Each row was made from one small tree. Brackets hold a mark, then the marks that hang from it, in alphabetical order. Every link used is in the known rows. Write each row's tree.
Known rows:
(zetir boza (kenit (rapako pebo))): [  2 -32   5 -23   1 -23  13  -5  -7 -14 -23   1  -5   2 -10  -8 -17  42
  -9  -6  22   3   1]
(zetir (boza kimob) (kenit rapako)): [ -2 -28   7 -27  14 -45  -2  -7  -8 -15 -17   5 -13  -1  -8  -5 -11  35
 -13 -10  22   2   6]
(kenit kimob (rapako pebo) (zetir boza)): [  6  -7   7 -19  -7   4   1  -3  -7  12 -27  11   6   5 -10   4 -15  41
 -12  -3  22   9  -8]
(rapako (kenit (kimob boza) zetir) pebo): [  1 -24  10  -5 -12  15  20   2 -10   6 -18   3  14   2  -2 -12 -18  35
  -5  -1  28  14   1]
(pebo (rapako (kenit (kimob boza) zetir))): [ -6 -26   3  -2   5 -11  11  -3 -10   9  -6  19   6   7 -12 -13 -20  33
 -13  -6  39  20  -2]
(pebo (rapako (kenit zetir))): [ -9 -36  -2 -10   1 -12  11  -2  -9   2  -4   6  -3   3 -21 -25 -14  26
 -11  -5  37  23  -5]
(kenit (kimob boza) rapako zetir): [  1 -11   8  -1  10   9   1  -5  -9  15 -21  17   4   2  -5  16 -15  34
 -14 -15  29  12  -3]
(pebo (rapako kenit)): [ -6 -49   2 -12   8 -12  12  -3  -9 -25  -2   2  -1  -3 -20 -26 -15  14
  -9  -5  40  20  -3]
(pebo (rapako (kenit kimob zetir))): [ -8 -24   1  -2  -1 -15   5  -1  -9   5  -6   9  -8   4 -20 -16 -19  25
 -11  -4  33  23  -5]
(rapako (kenit kimob zetir) pebo): [ -2 -22   8  -7 -17  13  15   4  -9   3 -17  -8   2  -3 -10 -15 -18  28
  -3   2  24  18  -3]
(kimob (boza (zetir kenit))): [ -6 -32   1  -3  16 -21  10  -6  -6 -37  -7   4  -9  -1  -2  -5 -14  22
 -10 -15  22  11  15]
(boza rinipep): [  5 -35   3  -3  11  24   2  -1 -11 -20  -5   4  -2 -14  -5  -4  -7   0
  -8 -13  31   9   1]
(pebo (rapako (kenit kimob))): [ -4 -35   5  -4   5 -15   5  -1 -10 -20  -2   7  -6  -2 -20 -18 -22  13
  -9  -4  36  21  -4]
(zetir (boza rinipep)): [  8 -31   3 -13  15  12   5  -4  -9 -18  -5  10   9  -4  -5  -1  -8   6
 -11  -7  29   4  -2]
(tubi kenit): [  3 -26  -2  -2  13   2   6  -5  -8 -20  -9  12   6 -13 -11 -10 -13   4
  -4  -7  30  15 -17]
(pebo (rapako (kenit (zetir (boza rinipep))))): [ -2 -35  -1 -15   3 -16   9  -1 -10   6  -1  15   7   6 -13 -17 -11  34
 -15   0  38  14  -5]
(kenit kimob rapako zetir): [ -2 -11   4  -2   5   7  -3  -3  -8  13 -21   9 -10  -3 -12  14 -15  26
 -12 -13  24  16  -7]
(boza (kimob kenit) rinipep): [ -2 -32   6 -11   6  -1  -8  -1 -12 -23  -5   1 -27 -16   6 -11  -2  13
 -11 -11  30   7   5]
(zetir kenit): [ -1 -37   2  -4  13 -17  10  -5  -8 -19  -8  -4 -20  -7 -11 -10 -16   8
  -6 -12  24   9   7]
(kimob (boza rinipep)): [  7 -35   5   0  15  23   8  -3 -11 -17  -5  13  11  -7   3   0  -8   6
 -11 -16  35   5   4]
(kenit rapako zetir): [ -3 -24   3 -10   6   8   3  -4  -7   9 -20   4  -7  -5 -13   6 -10  30
 -13 -13  27  15  -5]
(zetir boza): [  5 -33   2 -19  15   5   9  -8  -6 -21  -9   5   8  -1 -14 -10 -12   4
  -8  -6  22   6  -3]
(tubi (kenit (kimob boza) rapako)): [  6 -15   6   4  17  -1   2  -5  -9  -7 -19  26  14  -6  -2  13 -21  25
 -10 -11  37  12 -17]
(pebo rapako): [ -1 -34  -2  -9  14   0   0  -6  -9 -22  -2  13  -5   0 -20 -21 -11   6
 -12 -13  34  15  -3]

Write each row's tree:
[ -2 -24   8 -35 -13 -17  12  -1  -9  -2 -16  -4  13   2  -8 -32  -7  39
  -8   5  20  10   0]	(rapako (kenit (zetir (boza kimob))) pebo)
[  5 -21   8 -18  -1 -27   8  -4  -8  -9 -24   6  -9   1  -7   1 -23  38
  -8  -5  19   4   1]	(zetir boza (kenit kimob (rapako pebo)))
[ -3 -26   6 -24   0 -14   5   1 -11   3  -7   4   8  -2  -2 -16  -5  32
 -12   0  29   9   1]	(rapako (kenit (zetir (boza kimob rinipep))))
[  0 -17   6   0  14   8  -1  -5  -6 -37  -7   9   5   2  -4   3 -15  13
 -10 -14  23  14   6]	(kenit (kimob (boza zetir)))
[ -4 -22   4 -13   8  -4 -16   0  -9 -42  -3   3 -10  -9   2  -9   2   9
 -11 -14  25  13   7]	(boza kimob rinipep zetir)
[  1  -6   7  -9 -10  14   0  -1  -8  10 -27   6  -5  -2  -9   3 -14  37
  -9  -8  22  15  -7]	(kenit kimob (rapako pebo) zetir)
[  3 -14  -6 -11  11  -4   7  -7  -7   9 -13  20  14  -1 -13  -8 -12  19
  -7  -1  26  13 -21]	(tubi (kenit (zetir boza)))
[  7 -20   3  -3  13 -18   1  -2  -9  -9  -7   9 -12  -4  -3   5 -19  14
  -9  -8  24   1   5]	(zetir (boza rinipep) (kenit kimob))
[  3 -13   4   3  11  -3  -3  -3  -8 -11 -19  20   0 -10 -10   9 -19  19
  -8  -8  34  16 -23]	(tubi (kenit kimob rapako))
[  8 -23   8   7  13  24   0  -2 -12 -13  -6  20   7  -6   5   9 -12   5
 -10 -15  34   6   4]	(kenit (kimob (boza rinipep)))
[  3 -33  14  -8  -6  13  21   2 -10 -22 -14  -1  16  -3  -2 -14 -21  23
  -4  -1  28  11   3]	(rapako (kenit (kimob boza)) pebo)
[  4 -10   2 -11   9   5   2  -7  -6  10 -13  14   4   5 -13   2 -15  17
  -9  -6  20  10  -4]	(kenit kimob (zetir boza))
[  4  -5  -3 -17   7 -14  -7  -3 -10  10 -10  26  13  -6   1 -10  -2  23
 -11  -4  30   9 -14]	(tubi (kenit (zetir (boza kimob rinipep))))
[ -4 -34   6 -13 -14  12  21   3  -9  -3 -16 -12   5  -4 -10 -22 -12  32
  -5   2  26  18  -2]	(rapako (kenit zetir) pebo)
[ -2 -25   8   0  12 -21   2  -2  -8  -9 -18   3 -24  -8 -11  11 -22  24
  -8 -13  24  10   2]	(zetir (kenit kimob rapako))
[-10 -24   8 -17   5 -13 -17  -1 -10 -36 -12  -1 -31 -12   7   3  -1  38
 -16 -13  30  13   5]	(boza (kimob (kenit rapako)) rinipep zetir)
[  0  -1   1   3   6  -2  -5  -2  -8  17 -22  21  -2  -7 -11  14 -17  31
 -10  -8  31  19 -23]	(tubi (kenit kimob rapako zetir))
[ -5 -32   5  -1  14 -20   2  -3  -9 -28 -12   9 -11  -4   7  14 -12  39
 -15 -18  31   8  11]	(kimob (boza rinipep (zetir (kenit rapako))))
[  1 -13  11  -9   0  10   0  -3  -7 -33 -23  10   7   3   0   6 -15  37
 -11 -12  25  14   3]	(kenit (kimob (boza zetir)) (rapako pebo))
[-10 -31   3  -8  11 -24   1  -3  -5 -34 -14  -5 -22  -5 -10   5 -14  35
 -11 -14  22  14   5]	(boza (zetir (kenit rapako)))
[ -3 -17   2   7   9 -15  -7   1  -8 -33  -4   2 -26  -6   0   8 -14  13
  -9 -14  21  13  10]	(boza rinipep (zetir (kenit kimob)))
